Each row was made from one walk, in order. Every step used is in the known rows, and no mark comes twice. Write each row's walk.
In the rows, 128 means zero.
Known rows:
filifu -> pibi -> lalog -> turap -> mabivib -> buzi: [109 133 159 109  92 128 145 129 132  87 153 130 148 158 110 105 167 133
 144 118 165  99  90 107 150 121 148 164  87 154 174  89 145  94 184]
dapoz -> seze -> filifu -> turap -> lalog -> pibi -> karesa: [113 167 151 113 128 102 144 139 117 118 115 103  72 121 119 166 129 151
  82 128 157 102  92 101 166  92 157 150 108  90  93  98 110 122 179]
tasig -> dapoz -> seze: [134 184 153 138 124 131 141  87  75 110 116  94 122 127  88 143 153 130
 144 127 152 122 129 107 121  94 113 143 142  97 145 113  94  85 157]
seze -> dapoz -> tasig -> filifu -> buzi -> karesa -> turap -> lalog: [176 133 109 134 118  98 156  90 101 161 183 217  23 161  74 132 132 140
  56 112 166  72 132  98 147  61  91 118  88 146 105 119 112 129 162]
lalog -> pibi: [110 163 146 109 114 105 156 111  89 123 101  95 133  96 125 157 144 102
 128 174 132 115 113 128 103 100 140 145 152 105 104 109 100 116 157]
lalog -> turap -> filifu -> pibi: [124 154 144 149 101 119 106 115 112 117 112 152 123 116 120 135 113 119
 120 106 144  97 117 103 109 144 126 190 144 119 161  98 125 114 147]
mabivib -> pibi -> filifu -> buzi: [102 127 154 134 106 111 161 161  93 156 157  73 113 120  91 152 136 125
 110 113 165 132 112 115 147 123 121 104 118 132 103 120 125  92 141]
seze -> dapoz -> tasig -> filifu -> pibi: [113 147 119 147 131 117 160  87  94 130 148 131 112 159  94 161 161 103
 103 124 138  91 113  79 108  76  68 142 101 132 144  77  80 116 131]
mabivib -> pibi -> lalog -> turap -> filifu -> seze -> dapoz: [106 118 161 154 149 128 113 130 126 127 160 171  91 184  91 131 187 124
 101 106 183 119 127  96 160  97 153 161  94 142 142  72 159 100 151]
tasig -> dapoz -> seze -> filifu -> turap: [133 191 154 175 111 136 154 110  94 123 136 111 102 109 102 158 151 153
 112 120 161 110 127 102 160 121 115 150  99  98 123 115 106 138 168]
turap -> lalog -> pibi: [122 179 151  89 116 105 161 102  98 103 111 110 111 107 109 140 130 118
 126 164 136 102  98 130 110  90 149 159 147 102 100 109  98 107 154]
pibi -> lalog -> turap: [100 173 152 140 152 122 118 150 107 132 151 146 128 107 108 112 159 132
 128 144 137 100 115 110 147 126 132 149 124 105 131 128 129 100 169]
dapoz -> seze -> filifu -> pibi -> karesa -> turap -> mabivib: [114 162 141 109 122  78 129 130 118 136 156  77 108 168 156 154 129 143
  79 102 175 113  90  99 171 132 133 149 114 114 130  60  67 101 217]
mabivib -> turap -> filifu -> pibi -> lalog: [104 141 154 144 126 125 129 153 103 115 126 135 120 138  87 115 136 114
 124  91 150 109 104 122 127 119 128 200 127 146 194  84 126  85 144]
mabivib -> buzi: [125 155 172 139 111 125 176 120  83 113 120  74 153  76 108 121 131 136
 122 128 131 132 117 154 125 118 129 126 150 124  93 135 128  80 161]
tasig -> dapoz -> seze -> filifu -> pibi -> karesa -> turap -> mabivib: [136 164 142 132 119  98 125 106 117 124 157  97 107 193 132 160 153 153
 106 106 181 101  81  70 176 119 122 155  92 102 156  64  73 116 207]
buzi -> filifu -> seze -> dapoz -> tasig: [138 142 146 155 146  97 146 107 113 121 153 143  93 158 115 147 163  91
 104 106 178 108 137 105 171  85  85 115 119 123  98  96 126 117 135]
lalog -> turap: [114 177 148 150 135 112 120 126  93 130 128 139 128  79 119 129 129 139
 125 147 138  97 119 126 129 139 120 148 146  94 116 133 126 111 165]
seze -> filifu: [105 177 155 153 135 114 149 126  88 127 142  76 136  78 126 142 121 134
  89 146 131 116 115 125 150 138 128 145 140 100  77 130  94 135 170]
tasig -> dapoz: [139 187 157 167 132 128 149  98  73 116 121 107 138 104  91 138 143 134
 148 144 137 112 113 109 127 115 103 141 139  90 131 131 102 108 140]
lalog -> turap -> karesa -> pibi -> filifu: [121 166 121 152 152  87 124 135 106 168 141 161  92 131 148 150  88 158
 122 109 147  73  90 108 122 156 122 155 131  99 122 113 103  76 132]
lalog -> pibi -> karesa -> turap: [115 162 152 119 148  73 141 150 103 168 118 117 118 115 139 166 146 135
 112 164 137 116  92 129 128 109 132 124 149  86  87 109  99  91 184]
mabivib -> buzi -> karesa -> pibi: [143  96 146 117 127 102 171 119  77 141  70  78 104  89 124 131 101 143
  94 141 134 125 113 162 137 101 131 115 142 124 111 108 115  65 154]
filifu -> pibi -> lalog: [ 91 162 152 113 117 111 132 159  92 124 122  75 139 136 111 129 151 106
 137 128 139 123 113 112 142 116 115 146 117 123 151  98  91  75 140]
dapoz -> tasig -> filifu -> turap -> mabivib: [145 192 143 164 135 119 196  73 115 131 188 156 107 110 100 149 153 105
 124 123 162  92 125  85 123  92 100 162 116 124 149 104  97 123 151]
lalog -> turap -> karesa -> pibi: [143 174 108 147 124  84 108 112  84 138  99 167  89 112 158 138  98 147
 137 132 151  90 105 122 107 140 131 156 151  99 135 108 104  84 140]
filifu -> buzi: [132 178 131 144  77  95 133 129  73 127 112 100 115  92 120 136 132 126
 131 125 155 122 122 126 130 121 126 115 140 124 109 135 105 110 153]
turap -> filifu: [136 183 166 156 134 121 145 102  93 126 128 107 130  82 112 136 106 115
 105 111 127 124 124 125 110 131 137 170 178 115 115 123  98  97 146]
buzi -> filifu: [126 151 157 140 135  92 153 125  96 123 126  95 135  79 108 147 126  94
 105 127 144 127 141 131 149 140 109 129 172 107  88 135 120 116 152]
karesa -> turap -> mabivib -> pibi -> filifu -> seze -> dapoz -> tasig: [123 151 165 135 173 105 189 112 136 166 252 136  90 214 119 136 171 129
  99 101 197 108  92 100 175  84 104 123  80 150 115  48 102  79 173]
seze -> dapoz -> tasig -> filifu -> turap: [129 182 133 194 155 128 182  96  94 151 170 175  99 115  94 159 161 132
  99 125 138  91 127  88 125  86  71 141  90 130 113 106 105 134 137]
buzi -> mabivib: [143 155 139 132 125 101 153 121 103 136 127  96 158 101 126 129 160 120
 130 146 139 134 145 127 124 124  99 147 162  95  96 135 100 101 158]
mabivib -> pibi -> lalog: [ 89 136 170 118 155 126 158 156  90 139 147  67 133 113  81 123 165 101
 120 147 149 151 122 125 145  97 136 125 134 120 128 105 121  68 150]
mabivib -> buzi -> filifu -> pibi -> karesa -> turap -> lalog: [149 108 178 110 102  74 154 164 128 127 131 109 113 134 100 129 116 138
  92  81 164 124 100 140 174 131 110 118 131 111  99 108 141  69 163]
mabivib -> pibi: [104 141 161 126 137 116 162 130  76 130 122  59 137  84  92 135 131 110
 121 151 149 151 125 138 128 112 122 127 156 111 114 107 119  85 149]

Which walk is each row?
[161 140 128 132  85  78 131 149  78 168 119 135  76 101 114 129 108 137
  93 124 163 118 143 146 151 130 114 107 136 126 108 143 119 108 176] : filifu -> buzi -> karesa -> turap
[128  92 153 130 144 139 135 143 151 141 165 159 134 143  87 118 195 108
 107 129 165 132 142  95 135 112 142 177 141 115 142 110 169  95 167] : buzi -> mabivib -> pibi -> lalog -> turap -> filifu
[136  83 150 137 162 112 182 118 110 157 137 117  60 184 125 144 133 148
  75  91 160  92  92 122 177  65  97 101  75 144 111  74 119  57 130] : mabivib -> buzi -> karesa -> pibi -> filifu -> seze -> dapoz -> tasig
[ 91 129 161 126 154 135 128 163 109 137 156 121 121 112  81 119 170 119
 124 152 155 123 118 114 151 110 136 137 120 113 140 107 152  88 168] : mabivib -> pibi -> lalog -> turap
[125 161 155 140  99 113 134 109  94 112 104  92 134 114 121 143 108 102
 119  99 141 124 115 113 105 134 121 175 155 125 149  97  94  97 129] : turap -> filifu -> pibi
[159 138 166 172  83  98 174 140 104 115 124 136 113  81 103 135  99 115
 116  77 172 125 152 152 144 161 110 137 147 133  93 154 179 103 125] : mabivib -> buzi -> filifu -> turap -> karesa
[119 167 133 149  79 101 135 133  85 126 136  94 113  94 131 145 134 138
  94 131 158 112 114 120 158 132 135 123 126 117  83 140 100 151 173] : seze -> filifu -> buzi
[ 88 157 137 123 119 116 117 131 137 100 178 128 131 158 132 125 158 125
 112 137 166  81  86  77 170 141 145 180  82 129 155  84 111 145 193] : seze -> filifu -> pibi -> lalog -> turap -> mabivib
[145 116 129 142  97 110 139 129 112 120 107 144 144 133 110 124 142 117
 127 103 159 117 127 126 106 131 101 210 154 129 171  96 127 104 145] : buzi -> mabivib -> turap -> filifu -> pibi
[133 117 169  94  95  92 180 139 152 126 183 114 141 170 116 122 168 101
 108  94 184 128 119 134 173 132 135 142 109 165 130  81 132  83 192] : karesa -> turap -> mabivib -> buzi -> filifu -> pibi -> lalog
[138 174 160 173 127 106 129  87  95 120 121 137 108 148 125 145 138 128
 102  93 157 117 130 115 135 112 130 165 132 137 103  92 102 108 136] : turap -> filifu -> seze -> dapoz
[129 184 161 153 164  81 134 159  89 174 138 108 120  96 133 139 123 155
 104 128 134 124 103 134 149 133 110 118 155  80  89 127  93  72 176] : pibi -> karesa -> turap
[ 87 135 176 134 163 119 180 152  96 158 163  54 136 106  87 147 124 121
 105 128 136 132 110 124 142 129 111 127 142 113  97 111 116  77 142] : mabivib -> pibi -> filifu
[104 168 146 137 170  95 168 133  97 172 135  77 122 110 145 161 114 149
 109 125 125 107  83 124 136 131 118 131 133 104  96  96  62  64 140] : karesa -> pibi -> filifu
[111 175 139 120 160  97 150 140  93 151 120  91 118 120 141 135 155 131
 125 144 135 123  96 128 140 100 140 130 131 113 124  86  69  58 150] : karesa -> pibi -> lalog
[ 90 127 168 146 157 108 166 139  92 151 158  85 111 170 100 155 156 133
  99 114 167 127 119 114 168 103 105 122  91 132  90  83 117  85 126] : mabivib -> pibi -> filifu -> seze -> dapoz
[ 91 142 124 113  94 115  84 149 111 109 143 137  85 173 119 135 134 121
 104  93 177  88 123  85 144 137 138 173  97 117 167  97 123 103 162] : dapoz -> seze -> filifu -> pibi -> lalog -> turap -> karesa
[155 173 163 183 176  98 124 117 120 166 176 176  68 180 137 143 146 144
  86  75 165 104  97  93 156  84 102 137 121 110 112  79 103  77 160] : pibi -> karesa -> turap -> filifu -> seze -> dapoz -> tasig
[172 115 125 127  81  67 128 140 145 172 128 173 106 159 151 169 179 127
 102 123 169 122 115 101 123 108 147 147 148 110  97 115 119 116 185] : lalog -> pibi -> karesa -> turap -> filifu -> buzi -> mabivib
[133  94 144 121 155 110 170 115 127 147 144 134 100 127 127 132  98 167
  83 121 149  73  81 122 159 131 147 142 105 138 125 101 138  86 179] : lalog -> turap -> mabivib -> buzi -> karesa -> pibi -> filifu
[125 152 148 143 121 101 116 139 102 145 131  96 101 170 119 169 154 159
  99 109 166 108  96  88 168 116 102 134 100  83 139  81  84 100 189] : tasig -> dapoz -> seze -> filifu -> pibi -> karesa -> turap
[122 162 152 148 148 128 173  81  93 143 159 127 114 102  83 152 155  97
 113 136 133 105 138  96 102  78  93 140 147  97 127 121  92  98 140] : dapoz -> tasig -> filifu
[165 121  79 130  85  74 125 163 101 144 114 182  83 172 137 120 165 140
 152 102 194 111 116 123 135 112 126 156 117 138 165 110 122  74 141] : filifu -> buzi -> mabivib -> turap -> karesa -> pibi -> lalog
[121 173 153 149 125 139 143  86  87 111 136  85 117 124  97 155 152 138
 103 132 155 110 122  97 147 106 126 147 125  96 119 115  94 127 174] : tasig -> dapoz -> seze -> filifu
[141  86 196  73 100  87 185 134 132 156 145 134  69 168  89 137 126 148
  87 113 176 103 125 161 162  87 148 132 100 123  87 113 148  66 158] : mabivib -> buzi -> karesa -> turap -> lalog -> pibi -> filifu -> seze
[119 149 167 126 128 140 157 119 131  98 180 144 144 127 110  99 167 145
 129 130 157 101  96 116 149 122 164 157 109 143 139 115 153  95 200] : pibi -> lalog -> turap -> mabivib -> buzi
[130 191 151 136 141 115 157 130  75 105 126 132 106  83  84  99 102 152
 128 124 148 103 100 155 132 110 122 174 149 113 129 123 118  93 153] : mabivib -> turap -> lalog
[123 116 123 122 175  99 113 148 101 160 104 148  74 120 122 124 132 135
 102 155 142  93 113 119 157 110 133 137 115 106 151 103 119  83 165] : buzi -> karesa -> pibi -> lalog -> turap
[122 167 129 167 167 129 173  74  90 140 172 148 109 132  90 156 163 117
  90 138 129  92 121  86 112  72  82 136 117 123 105 106  92 122 146] : seze -> dapoz -> tasig -> filifu
[102 131 144 139 124  84 132 128  85 140  89  84 131 124  97 175 140 114
 117 121 133 114 117  84 124 112  88 140 131  87 143 109  91  92 131] : tasig -> filifu -> pibi -> karesa
[121 175 162 107 135  75 163 122 130 161 179 161  79 200 124 157 158 162
  97 126 164  81  96 127 155  95 131 146  79 131  62  74  90  95 157] : karesa -> turap -> lalog -> pibi -> filifu -> seze -> dapoz
[114 127 139 114 120  95 121 135 150 101 161 146 130 160 117 130 164  84
 128 117 179  92 114  84 169 143 127 165 108 139 167  88 139 128 173] : buzi -> filifu -> pibi -> lalog -> turap -> mabivib
[148 116 170 126 123 108 170 137  88 160 125 109 111  83  97 117 106 148
  80 128 141 129 141 177 146 127 118 116 144 126  90 140 142  74 181] : mabivib -> buzi -> karesa -> turap
[171 136  94 155  57  82 125 143  80 124 112 178 101 128 116 117 131 134
 150 100 187 113 139 135 118 133 100 162 149 128 145 150 151 111 141] : filifu -> buzi -> mabivib -> turap -> karesa
[145 197 136 171 152 126 188  83 104 129 183 187  77 124  78 138 143 144
  94 111 139  79 117  88 131  74  80 153  86 127 107 107 100 127 130] : seze -> dapoz -> tasig -> filifu -> turap -> lalog
[124 160 118 144 155  94 134 151  77 143 114 152  85 136 125 120 119 140
 140 116 157 104  98 142 125 117 134 165 134 123 166  93 102  52 136] : mabivib -> turap -> karesa -> pibi -> lalog
[ 89 135 147 116 113 109 147 128 100 136 131  99 133 144  81 159 176  97
 121 127 136 119 137  90 123 104 106 154 112 119 155  98  87  91 131] : tasig -> filifu -> pibi -> lalog
[125 161 140 141 162 117 116 123 128 149 133 169  95 128 137 133 147 138
 107 120 139  98  96 103 127 116 164 173 135 117 148  83 105  79 160] : karesa -> pibi -> lalog -> turap -> filifu
[106 157 164 127 117 124 129 137 109 120 132  99 128 142 106 133 138  94
 119  92 139 123 113  98 126 120 136 180 134 134 163  89  95  79 136] : turap -> filifu -> pibi -> lalog
[136 107 143 112 136 101 159 115 155 114 158 154 121 140 134 127 172 126
 109 123 174  99  95 118 172 117 169 142 112 146 130  82 151  91 191] : karesa -> pibi -> lalog -> turap -> mabivib -> buzi -> filifu
[ 97 150 179 163 150 120 191 172 101 167 165  81 125  91  88 149 123 138
 106 116 151 131 119 130 156 137  99 127 114 117 103 114 130  87 132] : mabivib -> pibi -> filifu -> turap
[143 101 109 115 103 114 119 121  95 136 105 111  37 178 104 162 167 139
  87 122 183 100 114  83 188  72 147 117  73 126 156  92  98 114 175] : tasig -> dapoz -> seze -> filifu -> buzi -> karesa -> pibi -> lalog
